Each row was made from one small tree. Brackets hold a mark, then the marks that hang from it, in alphabetical order. Every link used is in the known rows. Write each row's tree.
Known rows:
{N {B {F T} J R} Z}: -20.7,25.4,-21.1,3.4,-11.9,-23.9,8.3,14.3,17.0,-12.3,-4.8,-35.5,3.0,-14.5,6.8,-26.9,-8.7,8.1,-1.0,2.6,12.9,4.9,16.2,-30.7,-6.6,-4.8,-2.2,-28.1
{F {B J} T}: -10.0,-38.0,5.3,1.0,-2.2,-15.0,0.3,6.0,-4.9,-9.2,-1.0,-15.8,-3.3,-14.9,3.7,-28.0,-9.0,9.5,-4.4,-2.3,4.1,-9.6,25.2,10.6,-11.0,0.9,2.8,47.3
{B F {J L T {Z N}} R}: 3.5,29.8,-36.4,-12.7,-22.4,-53.6,-20.8,4.7,37.8,-7.0,-4.4,-37.0,15.4,-9.3,8.4,22.4,-3.5,-7.4,3.3,4.8,24.0,-16.4,26.0,-52.0,19.0,11.2,-12.3,-23.7
{L {F T} {J Z} R}: -5.6,34.4,-35.8,7.4,2.8,30.4,-29.9,-0.2,2.6,-9.7,-5.0,20.4,-45.5,16.3,10.7,-13.8,12.3,18.7,0.2,3.9,24.0,-12.8,-24.8,25.0,-19.5,7.4,5.6,13.9
{L F}: 8.6,6.4,-26.5,1.6,6.6,19.0,-17.9,1.7,6.3,-5.4,1.5,8.6,-18.0,4.0,4.9,-9.0,7.0,1.8,-1.4,1.2,1.9,-7.7,-13.0,0.5,-4.8,3.7,5.3,-0.6
{B F {J L} {R T}}: 0.8,37.6,-29.9,-4.5,-11.9,-46.8,-14.4,7.5,20.5,-5.2,2.7,-55.9,7.4,-16.1,7.9,-1.4,-9.1,-15.0,0.5,-4.3,17.5,-17.9,17.7,-50.7,8.9,8.6,-5.0,-4.7
{L {F B T} {J Z} R}: -9.7,9.9,-33.4,5.4,-0.1,27.1,-28.2,2.7,1.4,-11.9,-6.9,19.3,-47.9,13.6,9.8,-16.4,11.5,25.0,1.2,3.7,21.3,-14.8,-12.0,25.1,-25.7,10.0,7.1,33.6
{N {B {J Z}}}: -5.9,23.2,-4.9,5.5,8.7,-12.4,4.7,5.0,-8.8,-19.5,-11.4,-20.6,-0.8,-9.0,-2.6,7.4,0.8,9.0,6.3,1.0,20.1,-5.7,-2.3,1.1,-12.4,1.3,-3.6,-16.7
{F B L T}: 9.9,-35.4,10.4,-8.4,-8.8,-38.5,5.0,6.8,20.7,-5.3,-0.7,-0.9,-2.5,-7.7,-1.8,-35.1,-6.6,19.1,-9.6,-5.0,0.4,-16.3,32.7,7.0,-12.4,6.9,6.2,72.9
{F B L}: 12.4,-31.3,-2.1,-12.5,-3.1,-35.7,5.7,7.0,17.4,-3.2,-6.2,-2.6,-1.4,-7.2,-7.8,-5.6,-1.8,15.9,-0.3,-3.1,5.0,-12.9,16.8,-5.2,-7.4,6.9,6.3,49.5
{Z {J {L F} T} {N B}}: 30.1,19.4,-16.0,5.3,7.5,-18.3,-12.6,9.2,39.5,-11.4,-8.8,16.4,10.2,9.6,22.2,-28.8,0.6,7.2,-8.2,-7.1,33.6,-9.5,-11.2,-11.3,-8.7,12.4,4.3,-21.1
{N {B {J {L F}} R}}: 0.8,41.7,-14.5,2.9,8.5,-12.3,-5.6,8.5,10.7,-17.6,-5.4,-27.0,-4.2,-8.4,0.9,-5.1,-1.0,-13.0,7.1,1.6,17.7,-18.0,6.7,-10.7,-14.3,1.7,6.4,-21.6
{L {F {B J} T}}: 1.7,-21.3,-22.1,2.3,6.3,9.1,-18.0,5.9,2.9,-11.7,0.9,-2.6,-20.2,-6.6,7.2,-28.1,0.4,7.9,-4.4,-0.7,4.8,-15.4,4.0,7.7,-12.7,4.4,7.5,32.0
{F B {L {J T Z} R}}: 1.5,-12.8,-14.3,-13.2,-8.8,-30.8,-3.0,8.6,18.0,-6.1,-8.0,8.2,-18.6,3.2,-7.3,7.4,3.6,28.3,-1.2,-1.1,22.4,-17.9,6.0,6.3,-14.7,11.2,8.3,38.8
{Z {N {B F {J L} {R T}}}}: 5.7,39.4,-2.0,7.1,3.9,-20.9,-8.6,6.8,34.3,-17.6,-16.9,-16.3,10.1,-11.6,8.2,-8.5,2.4,-1.4,-0.4,-1.2,13.5,-4.1,13.2,-37.6,-10.0,7.0,3.3,-13.6
{Z J N}: 17.6,2.1,-6.3,12.4,11.0,-12.6,-5.7,-1.4,23.6,3.5,-15.8,8.9,13.5,1.9,19.7,-20.4,-2.3,17.4,-3.7,-6.3,21.1,7.0,-8.2,-11.1,4.0,2.4,0.9,6.1
{F {B J R} L}: 5.4,-16.0,-11.5,-12.5,-2.0,-51.6,0.2,7.9,21.4,-3.6,-7.8,-28.2,-0.4,-18.7,-8.1,0.3,-7.4,10.8,2.8,-1.7,12.2,-21.3,29.6,-15.9,-2.6,4.4,8.9,43.6
{L F {J T Z}}: -3.5,13.1,-38.8,-0.9,11.5,-11.0,-25.1,3.9,-0.1,-9.9,0.6,13.4,-22.4,13.0,4.4,16.9,13.4,21.0,2.3,0.5,22.5,-15.9,-16.9,16.7,-8.4,8.8,2.9,-5.6
{F {B {J {Z N}} R} L T}: 5.2,-16.2,4.3,-10.1,-10.6,-62.5,-4.3,4.4,31.1,-7.1,-8.8,-17.9,2.3,-18.0,0.9,-19.5,-6.5,22.8,-3.8,-1.6,12.8,-22.6,52.6,-6.6,-4.7,10.8,0.4,68.1
{L {J T {Z {N {B F}}}} R}: -11.7,37.6,-21.3,4.2,-5.7,7.1,-13.7,4.8,15.0,-14.0,-12.6,13.2,-20.9,12.8,4.6,13.9,10.1,21.2,-1.6,3.9,25.6,-2.8,-15.8,-1.8,-15.2,6.4,5.4,-20.5
{J L T {Z N}}: 18.0,7.7,6.0,-23.5,-24.0,-40.8,-12.8,0.7,32.2,-1.1,1.5,29.7,18.3,11.4,7.6,21.4,9.7,-1.5,-2.9,1.6,24.9,-13.0,19.2,-5.3,8.6,25.9,-20.9,-25.6
{Z {J {L R} T} {N {B F}}}: 24.5,27.5,-18.6,7.1,-5.8,-9.7,-8.2,9.5,44.5,-11.6,-11.8,7.4,10.5,9.9,22.4,-28.9,-3.1,6.9,-9.7,-5.3,32.2,-2.9,-14.4,-27.6,-6.4,9.5,3.9,-25.2
{Z N}: 7.0,6.2,8.7,3.1,5.2,-0.5,-7.3,-1.0,25.6,-2.7,-14.3,15.8,8.3,-2.8,6.0,-2.1,5.7,2.7,-1.8,1.2,3.1,6.0,4.3,-13.6,-1.5,3.6,2.5,-2.1
{L {F B} {J {Z N}} {R T}}: -5.5,25.2,-25.5,5.9,5.1,17.5,-30.4,3.3,9.0,-13.5,-12.6,24.1,-44.0,9.8,10.9,-6.3,17.9,32.2,-2.3,-2.5,26.8,-11.9,-13.6,7.2,-28.2,21.1,5.5,21.8

Which tree is each row?
-4.0,15.5,-37.7,4.6,7.0,29.3,-31.1,1.8,11.1,-11.3,-17.6,25.9,-43.0,12.6,8.7,3.1,18.4,24.3,6.6,5.5,25.7,-9.7,-22.0,9.7,-23.3,11.8,8.4,15.5 | {L {F B} {J {Z N}} R}
4.3,-14.0,-15.5,-12.8,-16.7,-28.3,7.4,9.3,14.8,15.2,8.4,11.7,13.9,6.8,13.3,-22.0,-7.1,6.6,-6.8,-5.5,27.5,5.8,-7.2,-0.8,10.9,6.4,-11.8,-29.7 | {N {Z {J L T}}}
-10.7,51.6,-9.4,10.7,-0.5,2.9,-12.7,2.2,7.3,-13.6,-15.0,7.1,-24.4,8.2,7.7,3.3,11.6,26.5,-1.1,-3.0,27.5,-0.8,-13.1,-3.8,-21.5,13.3,0.1,-0.8 | {L {J {Z {N {B F}}}} {R T}}
9.3,34.6,-0.5,7.0,9.5,-9.2,-13.0,4.9,34.2,-16.7,-15.6,-1.1,3.1,-8.4,9.1,-16.8,4.8,-4.5,0.4,1.8,14.0,-8.4,11.9,-16.7,-14.2,5.2,7.1,-9.9 | {Z {N {B {J {L {F T}}} R}}}
-2.6,38.8,-4.5,-3.8,-4.1,-31.7,-1.0,7.1,9.4,-17.7,-2.3,-23.3,4.3,-5.9,-0.4,9.7,-2.1,-3.1,3.7,1.8,21.2,-18.2,21.0,-9.2,-8.7,7.9,-3.1,-29.9 | {N {B {J L T Z} R}}
6.5,18.3,-40.5,0.6,-4.8,-11.7,-7.5,6.9,22.7,-6.3,-8.5,-18.8,-10.8,1.5,-0.8,-1.6,-0.3,8.1,1.3,0.6,11.5,-4.5,-20.2,-29.5,-1.6,-2.6,8.5,14.6 | {B {F {L J R}}}
-10.4,27.3,-13.1,-0.6,-18.9,-32.0,11.2,13.7,32.2,-9.3,-2.7,-20.1,2.9,-5.7,4.1,-33.1,-5.4,14.5,-4.5,1.5,4.8,3.8,24.1,-31.8,-8.8,-0.5,-1.3,-13.3 | {N {B {F L T} R} Z}
-8.9,21.1,-16.0,6.4,-18.8,-16.0,-10.0,0.7,23.8,-4.4,3.4,-32.6,-0.6,-3.4,10.0,-20.7,-8.8,1.5,-4.5,3.1,-15.9,-4.1,35.7,-38.3,5.1,-3.3,0.8,17.5 | {B {F T} R}
2.7,-20.4,-31.0,-2.6,6.8,7.4,-17.5,7.7,3.5,-11.5,0.8,-1.4,-18.2,-4.6,2.9,-7.1,2.6,7.0,-2.5,0.0,7.7,-14.5,-5.0,-0.4,-8.0,6.1,8.4,8.8 | {L {F {B {J T}}}}
-10.1,43.5,-2.0,6.4,0.1,2.0,-13.2,-0.7,5.0,-5.6,-12.0,16.3,-23.5,9.0,7.3,6.2,12.5,24.5,-1.2,-3.5,28.2,-2.4,-11.7,7.5,-17.0,14.5,-1.2,3.2 | {L {J {Z N}} {R T}}
13.8,29.6,4.0,-16.9,-26.2,-12.9,-10.2,-3.5,10.0,3.5,2.9,17.7,-5.4,12.7,7.0,8.0,8.9,-4.8,1.2,-0.8,27.0,-12.0,4.3,1.7,0.4,27.0,-24.3,-7.4 | {J {L {R T}} Z}
30.1,22.3,-12.1,11.5,13.0,-12.4,-12.6,5.2,35.2,-8.6,-14.6,12.1,8.0,6.6,25.1,-41.0,1.2,4.7,-2.1,-6.4,32.7,-6.9,-11.9,-8.3,-11.6,9.7,1.9,0.1 | {Z {J {L {F T}}} {N B}}
24.5,29.8,-10.9,-12.5,-20.3,6.0,-28.8,-3.9,34.4,-2.3,-7.1,37.1,-12.1,15.1,15.5,-8.0,16.1,-5.2,0.9,5.6,28.3,-13.0,-1.1,0.6,-3.4,25.8,-17.3,-2.9 | {J {L {F T} R} {Z N}}
30.0,37.8,-13.2,11.7,8.4,1.5,-14.2,5.7,35.7,-9.6,-15.0,15.6,-2.3,9.1,25.0,-38.8,3.0,7.3,-6.7,-8.5,36.3,-6.1,-19.7,-12.8,-15.4,15.2,3.4,-10.2 | {Z {J {L F {R T}}} {N B}}
-4.1,44.3,-33.0,10.7,12.1,32.8,-25.9,6.1,1.6,-10.1,-0.7,12.8,-46.7,10.9,7.9,-16.2,11.1,13.9,-6.2,-5.1,22.0,-12.7,-36.4,12.1,-25.8,9.4,16.1,2.0 | {L F J {R T}}
-2.8,-27.2,2.7,-8.3,-14.4,-18.0,-5.3,3.9,1.4,-6.6,-1.2,-6.6,-5.6,-7.8,6.5,-20.9,-5.1,4.5,-0.7,0.0,17.1,-15.5,24.4,12.3,-9.1,11.0,-8.2,40.9 | {F {B {J {L R} Z}} T}
-11.8,26.9,-24.5,-0.8,-12.0,-38.8,9.7,16.2,26.9,-11.8,-6.2,-36.2,3.9,-15.9,2.8,-27.2,-9.0,11.2,-2.6,1.2,17.7,-0.1,16.1,-32.4,-5.9,-3.3,-0.4,-17.6 | {N {B {F L T} J R} Z}
-13.7,-10.4,2.7,-5.1,-8.4,-36.3,-2.8,2.3,-2.6,-5.7,-3.4,-25.6,-2.3,-15.0,1.4,6.4,-3.7,17.5,1.6,-2.9,8.1,-12.1,41.4,-10.1,-4.6,12.9,-6.5,28.7 | {F {B {J Z} {R T}}}
-11.7,-11.8,13.5,-2.0,-8.9,-20.3,-0.1,2.7,5.8,-2.9,2.2,-11.5,-4.4,-6.9,2.5,-9.6,-3.1,12.5,-3.4,-4.0,-9.3,-8.2,44.5,-11.3,-10.4,10.4,1.6,32.2 | {F {B {R T}}}
23.6,41.6,-13.3,-10.2,-13.8,8.5,-24.9,-1.0,32.5,-9.2,-12.7,32.9,-12.6,14.6,11.7,2.3,18.4,-4.9,6.0,6.5,31.8,-12.2,-8.8,-6.5,-10.1,25.2,-14.3,-21.0 | {J {L F R} {Z {N B}}}
-2.3,-8.9,-21.2,0.1,-0.8,-3.7,-21.5,2.6,7.3,-10.1,0.8,-7.0,-19.9,-6.0,9.0,-20.5,1.3,12.3,-2.4,1.9,4.0,-18.4,21.8,2.5,-8.7,8.4,2.1,32.2 | {L {F {B {J Z} R} T}}
7.9,30.7,-1.2,1.4,-1.6,-23.5,-4.9,3.7,26.9,-10.4,-11.2,10.8,-16.4,3.9,1.8,-23.2,4.1,23.3,-5.6,-1.6,24.2,-13.9,1.4,13.9,-18.0,6.6,7.1,38.6 | {F {L {J {Z {N B}}} R} T}
16.3,-1.8,-6.3,7.9,4.4,-19.6,-5.7,2.6,28.7,0.5,-8.4,13.4,15.9,4.5,19.5,-18.0,-4.3,21.1,-12.7,-7.7,20.6,2.6,-2.8,-10.4,5.4,5.0,2.8,-6.4 | {Z {J T} N}
15.3,8.4,-24.9,-15.2,-3.6,-29.8,-20.5,4.9,17.8,-7.6,-2.9,0.7,5.8,-4.5,5.6,17.9,4.9,-5.1,0.8,1.0,37.4,-19.0,-6.0,-4.5,8.1,16.1,-10.8,-25.1 | {B {J {L F} T {Z N}}}
5.0,41.3,-15.7,-11.0,-7.1,-46.7,-20.2,0.6,10.6,-2.1,3.6,-26.8,-1.4,-9.8,7.2,9.6,1.1,-4.5,2.4,-3.6,29.6,-26.2,24.7,-15.1,5.8,21.4,-15.0,-5.0 | {B {J {L F} Z} {R T}}
-9.3,28.6,-18.2,-10.0,-9.7,-25.6,3.2,16.9,21.0,-8.8,2.7,-13.1,2.5,-7.9,3.1,-14.2,-3.2,-4.3,-1.5,1.6,25.8,-7.8,8.4,-12.9,-8.1,4.9,-1.4,-54.5 | {N {B {J {L F} T} R} Z}
4.0,21.9,-0.3,-7.3,-17.1,-39.9,-6.5,2.5,34.1,-14.5,-7.1,8.9,10.2,3.5,3.2,17.5,6.5,26.9,-8.3,2.3,9.9,-6.5,30.9,-22.7,2.1,16.2,-9.6,-17.1 | {J T {Z {N {B {F L} R}}}}
6.0,17.3,-39.4,-3.2,-11.8,-20.2,-8.3,6.3,23.5,-7.0,-6.0,-14.2,-9.9,4.0,-0.8,6.5,0.7,15.2,-1.4,1.0,14.2,-6.6,-13.3,-29.0,1.8,2.0,3.1,8.8 | {B {F {L {J T Z} R}}}
-8.2,-33.1,-6.6,-6.2,-1.5,-20.2,-0.8,2.7,-9.3,-5.7,-8.4,-15.0,-1.0,-12.3,-1.7,11.3,-1.7,13.2,6.9,0.7,13.0,-6.7,14.7,0.8,-2.6,6.2,-6.1,24.0 | {F {B {J Z}}}
1.4,31.3,-23.1,6.6,-3.8,-17.7,1.2,8.6,10.9,-24.0,-12.7,-31.7,-6.7,-9.5,0.2,-11.2,-2.9,14.5,-0.1,0.8,20.6,-8.9,-3.2,-18.5,-12.4,1.2,-0.6,3.1 | {N {B {F {L R} T} {J Z}}}
7.7,16.0,-19.4,-13.2,-8.3,-14.4,-10.5,0.4,0.0,-0.6,-5.4,-10.5,-1.0,-4.8,1.6,17.2,1.7,-11.5,9.0,2.7,37.9,-13.6,-13.3,1.2,6.6,10.4,-14.9,-14.7 | {B {J {L R} Z}}
-1.5,28.1,-27.0,2.9,-9.9,-43.0,-10.3,4.6,34.2,-5.0,-1.6,-35.6,-2.6,-4.0,4.4,-17.0,-6.8,8.3,-1.2,0.6,-1.7,-13.4,28.0,-35.3,1.1,-3.4,8.2,36.1 | {B {F {L J} T} R}
